Every row comes from one small tree of marks. The marks that hang from a mark follow it in brackets, in the order of their numbers. Every link used is in the known rows. Which tree was each row made from?
Known rows:
z126[z405]: [  7.6  -1.7  26.8 -13.5  16.5  -6.5  22.8  13.8 -22.0  12.9 -22.0 -18.4
  12.4  16.7  13.7  16.2  -0.3 -10.7  32.4  12.4   9.9 -15.5  -0.3 -14.9
  31.4]
z806[z126 z734]: [ 13.0   5.4   2.8 -10.8  13.3   6.5  12.3  -9.1  -8.0  -9.3  -9.3 -23.6
   0.9  12.6  29.1  33.2   2.4 -11.0  43.8  12.2  -7.7  -8.1  -4.2 -11.0
   7.9]
z126[z405 z806[z734 z759[z995]]]: [ 14.9   7.0  20.9   5.1  11.1   3.7   9.8   2.6   2.9   5.7 -25.7  -2.4
   9.4  19.9  30.1  24.6 -11.7  -2.8  34.4   6.3   4.9   6.4   2.2   8.6
  15.8]
z806[z126 z759[z995]]: [ 27.7  17.3 -13.9  12.6  18.8  15.8   8.6 -38.1  23.8   3.7 -25.8 -20.0
   7.5  22.4  17.2  47.5 -31.9   7.4  42.6 -45.8  -2.9   9.8  30.9  15.2
 -28.5]
z734[z995[z126[z405 z806[z759]]]]: [  9.6  -1.3  25.7   6.2   4.7  -8.5  -6.6 -21.3  26.4   7.2 -20.1  19.5
   8.1  33.5  16.9  27.6 -17.5  -8.0   6.8 -36.2  11.2 -26.9  -1.0 -26.9
 -19.0]
z405[z126[z806[z734]]]: [ -2.7   0.5  40.7  -2.8   4.2  -0.9   9.8   2.5 -34.9 -25.3 -23.9  -6.8
  22.8  13.1  47.0  11.1  27.6 -17.2  30.4  33.7   0.7   4.8 -10.1 -13.9
  17.5]
z995[z126]: [  7.1   0.4  30.5   5.4   6.5 -11.5  10.8 -14.9  -1.0   1.1 -26.7   7.0
  22.2  24.8  15.3  26.6   1.2  -7.2  21.9   2.6   4.6  -9.8 -20.2 -18.2
  -1.2]
z987[z759[z806[z126 z734] z995]]: [  4.3  -3.0 -19.1  -8.5  11.7  -4.0  12.0 -19.7 -15.2   3.2 -20.3 -20.0
  -1.8   5.2  25.9  23.8 -13.0  -9.6  39.9   5.7 -19.0   4.3  12.9   8.4
  -4.7]
z405[z126[z806] z759[z995[z734]]]: [ -6.0  11.3  26.3  16.5  19.7 -19.1  12.1  -6.2 -42.6   7.1 -49.2  -9.9
  57.3   4.6  40.1  12.8  11.6 -23.6   5.7  27.0   8.9  -8.4  31.0 -26.3
  10.7]
z734[z995[z126]]: [ -3.9  -2.5  20.4  -2.3  13.8 -18.3   3.9 -19.1  14.9   7.9 -27.7   8.3
  31.7  26.1  12.5  27.0  -2.2 -19.2   0.7  -5.9   7.7 -30.3  -7.9 -40.5
 -13.3]
z806[z734 z759]: [ 13.4   5.0  15.9  -4.5  11.1  16.5  20.4  -4.5   2.4 -12.5 -11.4 -12.5
  -8.7  16.5  31.3  27.3   3.7 -15.1  47.5   2.4  -1.2   1.9  -9.9  -1.9
  15.6]
z759[z806 z995]: [ -5.2  -4.0   4.4   9.5  16.3  -5.7   4.8 -24.4 -10.5   4.5 -37.4  -9.1
  23.8  10.1  23.1  27.8  -6.3   0.5  32.5 -17.7   0.2  13.9  11.6  -7.2
  -9.4]
z987[z759[z806 z995[z734]]]: [-10.1  -6.5 -12.2  -6.6  30.0 -13.4   9.6 -30.6 -24.0  20.5 -30.6 -12.0
  17.3  -3.8  31.3   9.9 -17.6 -30.2  22.9 -15.0  -8.4 -13.4  32.0 -12.8
  -4.2]
z734[z995[z126[z405 z806]]]: [ -2.9  -5.0  30.8  -1.6   7.1 -24.0  -6.4  -9.5   7.9  11.4 -25.3  16.2
  27.6  28.5  16.4  22.9  -6.0 -13.5  -3.9  -4.9  13.3 -34.8  -9.6 -40.6
  -8.9]
z405[z759[z806]]: [ -5.6  -8.9  15.6   4.0   5.8  -9.1  15.4  -6.2 -41.0  -0.2 -26.7 -15.2
  11.5   7.9  26.3  22.8  17.1  -5.7  35.6  11.2   0.9   3.4  -4.7 -22.2
   9.9]
z759[z806]: [ -6.9 -11.2  10.7  -1.3  10.7   2.3   4.4 -24.4 -21.4  -7.3 -21.6 -10.3
   4.2  10.3  29.7  25.2   3.8  -5.1  40.6 -21.7  -0.8   9.4  -3.1 -16.3
  -4.5]
z348[z806[z126 z734]]: [ 18.6  13.2   0.3 -32.3  31.2   2.0  27.4  -1.2 -16.5  -6.6 -10.2 -23.2
  12.6   4.4  23.6  33.4   7.6  -6.7  26.8  25.6  -8.4 -12.9  -6.7  -7.3
  26.6]
z126[z405 z806[z759[z995[z734]]]]: [ 11.9  11.5   9.0  11.2  26.2   1.2   1.3 -23.8   6.1  19.0 -29.2  -2.7
  13.6  13.5  31.6  25.0 -27.7 -15.4  22.9 -34.9  10.4 -12.9  35.3  -7.9
  -2.1]
z126[z806[z734]]: [  1.7  -0.3  23.5  -4.8   9.1   5.4   1.1 -10.4 -24.1 -15.9 -17.7  -3.0
  13.2  15.4  46.7  22.6  13.5 -13.7  33.8  25.9  -1.2   0.9 -22.3 -12.7
   5.6]
z759[z806[z734]]: [ -6.5 -11.2  16.3  -5.2   7.6   0.8   8.3  -6.1 -23.9 -12.6 -14.8  -9.9
  -2.9   4.7  34.6  19.5  16.7 -13.7  44.7   7.2  -5.2   4.6 -15.3 -18.9
  14.0]
z405[z126[z806[z734]] z759]: [ -2.1   2.2  44.6   3.3  -0.7 -10.7  20.9  19.9 -55.3 -18.3 -29.8 -10.8
  32.2  11.3  44.9  10.5  39.0 -17.7  26.4  65.3   2.5   2.7 -12.9 -20.2
  31.2]
z348[z806[z126 z734[z995]]]: [  7.7  11.0 -10.5 -38.1  36.2  -5.8  21.1  -5.0   1.3   0.9 -12.4 -21.7
  24.5   5.1  21.6  34.6   6.7 -19.5   7.3  16.4  -4.3 -33.1   2.6 -30.2
  14.9]
z995[z126 z734]: [  2.6   1.7  21.2   5.1  19.4 -14.2   6.4 -25.2   1.0   9.4 -22.7   7.6
  18.9  12.2  21.7  22.7  -4.6 -27.4  10.4 -10.4   6.2 -31.2   0.3 -37.4
   0.0]
z405[z126[z806[z734[z995]]] z759]: [-13.9  -0.8  33.9  -4.9   4.6 -18.1  13.7  17.2 -37.0 -10.7 -29.6 -10.8
  43.2  12.5  42.9  10.2  37.6 -31.4   6.6  55.1   5.5 -18.6  -3.4 -42.9
  21.6]

Which tree is each row?
[ -3.8  -9.0  15.9   0.1   3.2 -22.9  14.3  -7.5 -11.4   8.3 -31.4  11.5
  12.5  11.0  18.4  13.6  -5.3 -13.8  20.3  26.2 -10.3   0.1 -14.1  -1.3
   2.9] | z987[z759[z806[z734] z995[z126]]]
[ 13.4  10.0  12.7  12.9  12.8  13.0   1.8 -22.2   8.2  -8.9 -29.0  -0.1
  14.2  20.0  42.0  33.3  -9.5  -1.3  37.6  -1.6  -1.6  17.0  -0.6   9.7
  -9.8] | z126[z806[z734 z759[z995]]]
[  6.7  -4.6  47.3   0.2  -4.3 -16.7   4.7  11.5 -12.4   0.3 -18.0  14.2
  10.5  23.3  23.3  19.4   8.2  -7.1  18.0  34.4   6.0 -13.5 -31.9 -19.3
  21.1] | z995[z126[z405 z806[z734]]]
[ 12.8   4.2  18.0   2.2   7.0  20.5   1.6 -22.2  -3.7 -22.0 -11.9  -0.8
  -6.4  18.4  48.5  29.3   2.1  -9.4  44.2  -6.7  -3.2   9.3 -14.5   0.0
  -3.8] | z126[z806[z734 z759]]
[  3.3  -5.8  -2.5  -2.2   4.3   6.5  -0.3 -21.2 -10.0 -16.8  -7.2 -19.1
 -14.5   4.6  30.9  33.0   4.0  -2.9  47.9 -14.5 -11.6   2.8  -1.2 -14.0
  -4.1] | z759[z806[z126 z734]]
[ 17.5   5.7  -3.5 -15.5  15.5   5.5  14.9   2.4  28.2   6.4  -0.4 -23.0
 -13.3  18.1  13.4  31.0 -12.8 -17.9  31.2 -18.9   1.1 -31.5  17.1 -20.7
  11.9] | z806[z126[z405] z734[z995] z759]
[-14.1 -14.1  19.1  -0.1   2.9 -18.9  -2.2 -14.0   9.6  -4.7 -17.2  12.5
  10.7  13.8  21.7  22.5  11.5 -21.3   9.6  -3.1  -1.1 -23.3 -20.2 -47.8
  -7.3] | z759[z806[z734[z995[z126]]]]
[  4.1   4.5   6.6  -2.1  25.4 -24.5  17.4 -22.2  -4.6  28.1 -36.2   6.8
  33.8  12.3  18.0  13.8 -22.0 -31.3   2.7  11.7  -2.1 -28.4  16.2 -14.2
  -1.8] | z987[z759[z995[z126 z734]]]
[ -1.4  -8.5   9.4   4.6   5.3 -22.0  10.0 -25.7 -10.2  13.6 -37.5  10.9
  19.9  16.3  12.7  17.7 -16.6  -4.7  19.8  -5.1  -7.2   4.1  -1.2   1.1
 -13.4] | z987[z759[z806 z995[z126]]]
[  7.8   2.4   5.6 -17.3  12.5 -18.2  25.7  32.2 -11.8  19.5 -12.9 -29.6
  14.3  11.7  11.2  24.5  10.1 -24.1  15.9  47.7   3.7 -41.9   8.6 -43.9
  36.2] | z806[z126[z405[z759]] z734[z995]]
[ 29.2  14.5   1.9   1.4  13.8   6.7  21.7   5.2  20.3  12.3 -16.3 -22.1
  -4.3  17.8  10.7  36.5 -23.1   0.8  44.0  -4.8   0.1  -3.2  22.3  10.1
  15.5] | z806[z126[z405] z734 z759[z995]]
[ 20.8   7.1  34.5  10.7   3.0 -12.3  25.2  17.6  23.3  17.1 -27.9   8.2
   9.2  25.0   3.3  26.1 -14.3  -5.1  25.3  12.2   8.8  -5.3  -5.8   2.0
  25.5] | z806[z734 z759[z995[z126[z405]]]]
[ 29.3  17.7  -4.1 -22.8  26.8  15.8  29.1 -11.6   3.2 -12.4  -3.9 -21.3
  -8.7   8.8  23.3  40.5  -5.7  -1.4  38.0  -8.7  -9.1  -5.1   0.1   5.4
  16.6] | z348[z806[z126 z734 z759]]
[ 25.9   9.6  -3.5  -1.4  10.0  21.7  13.5 -19.8  12.8 -14.9  -2.3 -20.9
 -17.3  18.0  27.3  39.7  -9.9  -4.8  54.7 -21.8  -8.7  -1.2   3.7   1.9
  -3.1] | z806[z126 z734 z759]
[ -5.7  -2.7  11.1   8.2  22.2 -28.5  20.7  10.1 -30.5  35.1 -37.2 -16.5
  26.8  -3.5  15.0  15.2  -0.3 -20.1  14.8  10.5   9.9 -19.3  31.2 -32.4
  31.7] | z126[z405[z759[z806 z995[z734]]]]
[ 12.9  11.0   7.2  16.6  16.7  13.3  -3.3 -40.4   6.2  -5.1 -34.4   0.2
  19.5  25.9  36.6  37.9 -21.9   4.6  34.4 -32.6   3.4  20.1  13.6  12.5
 -29.1] | z126[z806[z759[z995]]]
[ -5.7  -2.3  20.2   4.4   7.9 -14.5 -14.7 -36.2  11.6  -1.9 -27.4  20.3
  33.0  28.3  29.8  31.5  -2.0 -13.8  -2.0 -15.0   6.2 -24.7 -13.2 -39.0
 -32.1] | z734[z995[z126[z806]]]
[  5.0   5.0  27.6  15.8  17.2 -25.4  -4.1 -15.7   1.9  25.9 -37.5  17.2
  36.0  16.5  19.7  21.4 -19.1 -15.1  -1.6  -3.6  13.1 -26.9  12.1 -26.4
   0.8] | z759[z995[z126[z405 z806] z734]]
[ 16.1   2.8  12.7 -15.9  10.5  -1.9  21.7  16.7  -9.7   4.9  -7.4 -27.0
  -6.6  11.2  16.0  25.6   0.5 -10.5  40.4  22.4  -1.0 -18.8   0.1 -12.8
  34.0] | z806[z126[z405] z734]
[ -2.2  -4.8  35.6 -12.6   7.6 -28.9  17.4  24.6   9.2  16.2 -19.1   6.0
  19.4  21.4   7.4  15.4   8.8 -28.4   2.0  33.0  10.2 -42.8 -17.5 -44.4
  28.7] | z806[z734[z995[z126[z405]]]]
[  3.1  -3.3  34.0 -11.6   5.6  -4.2   8.4  13.9 -27.4  -2.1 -16.6  -6.5
   8.1  14.7  34.8  15.6  12.0 -13.0  30.7  36.6   4.8  -8.7 -18.0 -15.1
  31.8] | z126[z405 z806[z734]]
[-10.2  -7.2  36.2   3.0  -2.8 -15.5  30.3  25.0 -54.1 -15.0 -26.3 -19.0
  16.5  -0.1  30.8   7.0  40.6 -17.3  34.7  46.0   0.2   5.7  -6.4 -24.9
  38.9] | z405[z126 z759[z806[z734]]]
[  2.1   0.9 -30.7  -3.5  28.2  -5.8   3.0 -47.0 -13.3  16.8 -23.5 -18.5
   5.7  -2.7  26.6  23.2 -30.4 -20.9  29.3 -38.0 -14.6 -16.0  44.6  -8.5
 -21.1] | z987[z759[z806[z126] z995[z734]]]
[-15.2 -18.1  -3.5 -28.7  15.0 -11.0  11.3  -6.5 -18.9   0.5 -12.1 -10.1
   0.4   4.1  34.0   7.8   8.7 -37.1  22.3  14.7 -12.5 -24.2  -2.5 -28.6
   7.2] | z987[z759[z806[z734[z995]]]]
[ -4.6  -4.0  26.0  -6.5  10.8 -18.7   9.5  -0.6  16.1   1.8 -19.8   8.1
  26.5  21.6  19.7  23.2  10.8 -27.9   4.2  24.3   3.8 -33.1 -21.1 -43.9
   5.6] | z806[z734[z995[z126]]]
[-10.3  -1.2  -4.2   9.3  28.1  -9.1   0.6 -34.4 -10.2  13.7 -33.4  -8.3
  23.9  -0.8  31.1  24.7 -11.6 -19.9  22.4 -30.5   0.6  -6.3  30.3 -25.5
  -7.4] | z759[z806 z995[z734]]
[  7.8  -7.5   1.9  -5.7   5.6  -2.3   5.6 -13.9 -13.4   3.1 -11.5 -22.9
 -13.4   9.8  12.2  29.4 -10.3   3.0  44.4 -33.7  -1.3  -5.6  14.4 -13.1
   2.1] | z759[z806[z126[z405]]]
[ -3.8  -3.9  26.3  21.3  -3.8 -29.1  16.1   9.8 -15.3   9.1 -38.5   8.9
  29.6  11.4  16.3  25.4  13.1  -4.5  16.0  40.8   0.7   4.2 -19.4 -19.9
  14.1] | z405[z759[z806[z734] z995[z126]]]
[ 26.3  16.1 -10.1   7.3  15.7  15.4  13.6 -20.4  23.2  -2.6 -18.7 -20.3
   0.9  18.1  22.8  43.6 -21.1  -1.0  47.7 -16.4  -6.8   8.1  17.3  11.9
  -8.4] | z806[z126 z734 z759[z995]]
[ 16.7   1.6  22.9   1.2   8.0  10.9   4.6 -16.2  -6.3  -2.5 -16.6  -5.1
  -5.6  23.1  29.4  26.3 -12.7   0.2  42.0 -27.4   7.2   1.9   1.2   1.1
   1.4] | z126[z405 z806[z759]]
[ 13.7   8.4 -14.6  -9.1  15.9  14.5   6.0 -26.1  31.1  -7.8  -3.5 -18.7
  -6.9  18.1  26.1  40.1  -9.7 -19.0  33.9 -30.4  -5.6 -21.0  14.2 -20.8
 -12.7] | z806[z126 z734[z995] z759]
[  1.9   4.9 -23.6  12.1  26.9  -2.1  -7.3 -49.2   1.5  10.3 -25.6 -18.2
  12.0  -1.1  26.8  37.2 -23.0 -10.6  28.9 -53.7  -5.4  -7.9  42.9 -21.5
 -25.3] | z759[z806[z126] z995[z734]]
[ -3.4  12.7  22.4  10.8  23.2 -22.7  32.4   9.9 -35.7  17.3 -47.5 -21.3
  56.7   1.5  26.0   9.8  14.3 -29.7   8.6  33.4   9.8 -15.9  38.1 -28.3
  29.1] | z405[z126 z759[z995[z734]]]
[  4.5  -1.2  37.4   6.6  -2.2  -7.0  -4.1 -13.5  -8.6 -13.8 -21.1  18.5
  15.8  22.1  36.0  26.3  10.5  -7.5  21.0  23.8   0.2  -5.4 -36.0 -20.2
  -1.7] | z995[z126[z806[z734]]]
[  3.9   1.4 -13.8   5.9  23.5 -11.4   1.1 -23.2  -2.0  25.4 -24.3 -20.3
   6.9  -0.5  13.4  28.5 -25.6 -11.9  26.0 -42.3   1.4 -19.5  47.9 -22.9
  -1.8] | z759[z806[z126[z405]] z995[z734]]
[ 18.8  18.7   9.3 -16.8  35.1   1.6  36.1   2.6   2.2   4.6 -28.3 -11.4
  24.2  10.2  22.8  33.4  -3.4  -5.7  23.9  17.1   0.5   6.1   1.2  12.4
  29.2] | z348[z806[z734 z759[z995]]]
[-10.6  -3.8  11.5 -12.5  16.9  -2.8  -7.9 -13.6  -5.7  -9.7 -18.4  -1.6
  24.1  16.3  46.7  23.9  12.7 -25.5  13.8  16.9   0.5 -20.2 -11.1 -35.4
  -3.6] | z126[z806[z734[z995]]]
[  5.7   4.4  25.1  19.5   6.6 -13.5  -8.3 -33.2   3.5   3.4 -43.2  20.2
  42.2  28.5  25.7  34.8 -12.8   4.4  10.9  -1.3   5.4   6.6 -10.4  -5.7
 -26.2] | z759[z995[z126[z806]]]
[  5.6  -0.5  32.1  -0.3  16.1 -22.7  15.7   2.7  -3.6  23.4 -19.8   4.2
  15.8  13.0   9.1  15.4  -5.9 -25.6   9.1   1.2  12.6 -41.7   4.7 -39.2
  25.6] | z995[z126[z405] z734]
[-13.0 -13.3  22.0   4.0  -2.1 -30.1   8.8   6.4 -10.3   2.1 -21.7   8.2
  19.9  11.7  18.6  21.6  23.5 -22.6   3.1  29.4   1.4 -25.3 -23.0 -55.2
   9.3] | z405[z759[z806[z734[z995[z126]]]]]
[  9.7   3.5  14.9  -0.1  12.5 -21.5  21.8 -12.9  -6.9  19.9 -40.6   6.9
  35.0  24.6   9.6  18.4 -17.7 -10.9  13.2  23.3  -2.3  -8.3  -2.6   4.2
  -3.9] | z987[z759[z995[z126]]]
[  9.3  -0.4  27.5  -1.5   6.2 -27.1  10.5  -4.4 -14.0  24.8 -39.8  14.6
  29.4  26.5  13.0  13.2 -22.2  -5.0   8.8  24.0   2.3 -12.1  -3.4   4.3
   1.0] | z987[z759[z995[z126[z405 z806]]]]
[  4.9   1.7   6.4 -10.5  19.3   8.2  13.6  -9.2  19.7  -5.6 -11.9 -11.2
   3.9  18.4  29.3  27.6   1.9 -27.9  28.0  -8.4   1.1 -21.5   2.4 -25.0
   3.0] | z806[z734[z995] z759]
[  4.2  15.8  15.4  21.5  21.9   5.6   1.3 -37.9  -2.2  -5.2 -36.1  -4.0
  29.8  11.3  43.2  20.8 -12.0 -18.5  22.5 -39.4   5.6   2.4  42.8  -6.2
 -15.3] | z405[z126[z806[z759[z995[z734]]]]]
[  3.7  -9.8 -12.1 -20.2   5.9   2.8  10.9 -20.2 -25.1  -9.5  -4.5 -20.2
 -22.3   3.2  29.9  18.8  -2.7 -14.5  48.1   0.5 -21.3  -3.4  -0.2  -2.3
  -2.1] | z987[z759[z806[z126 z734]]]
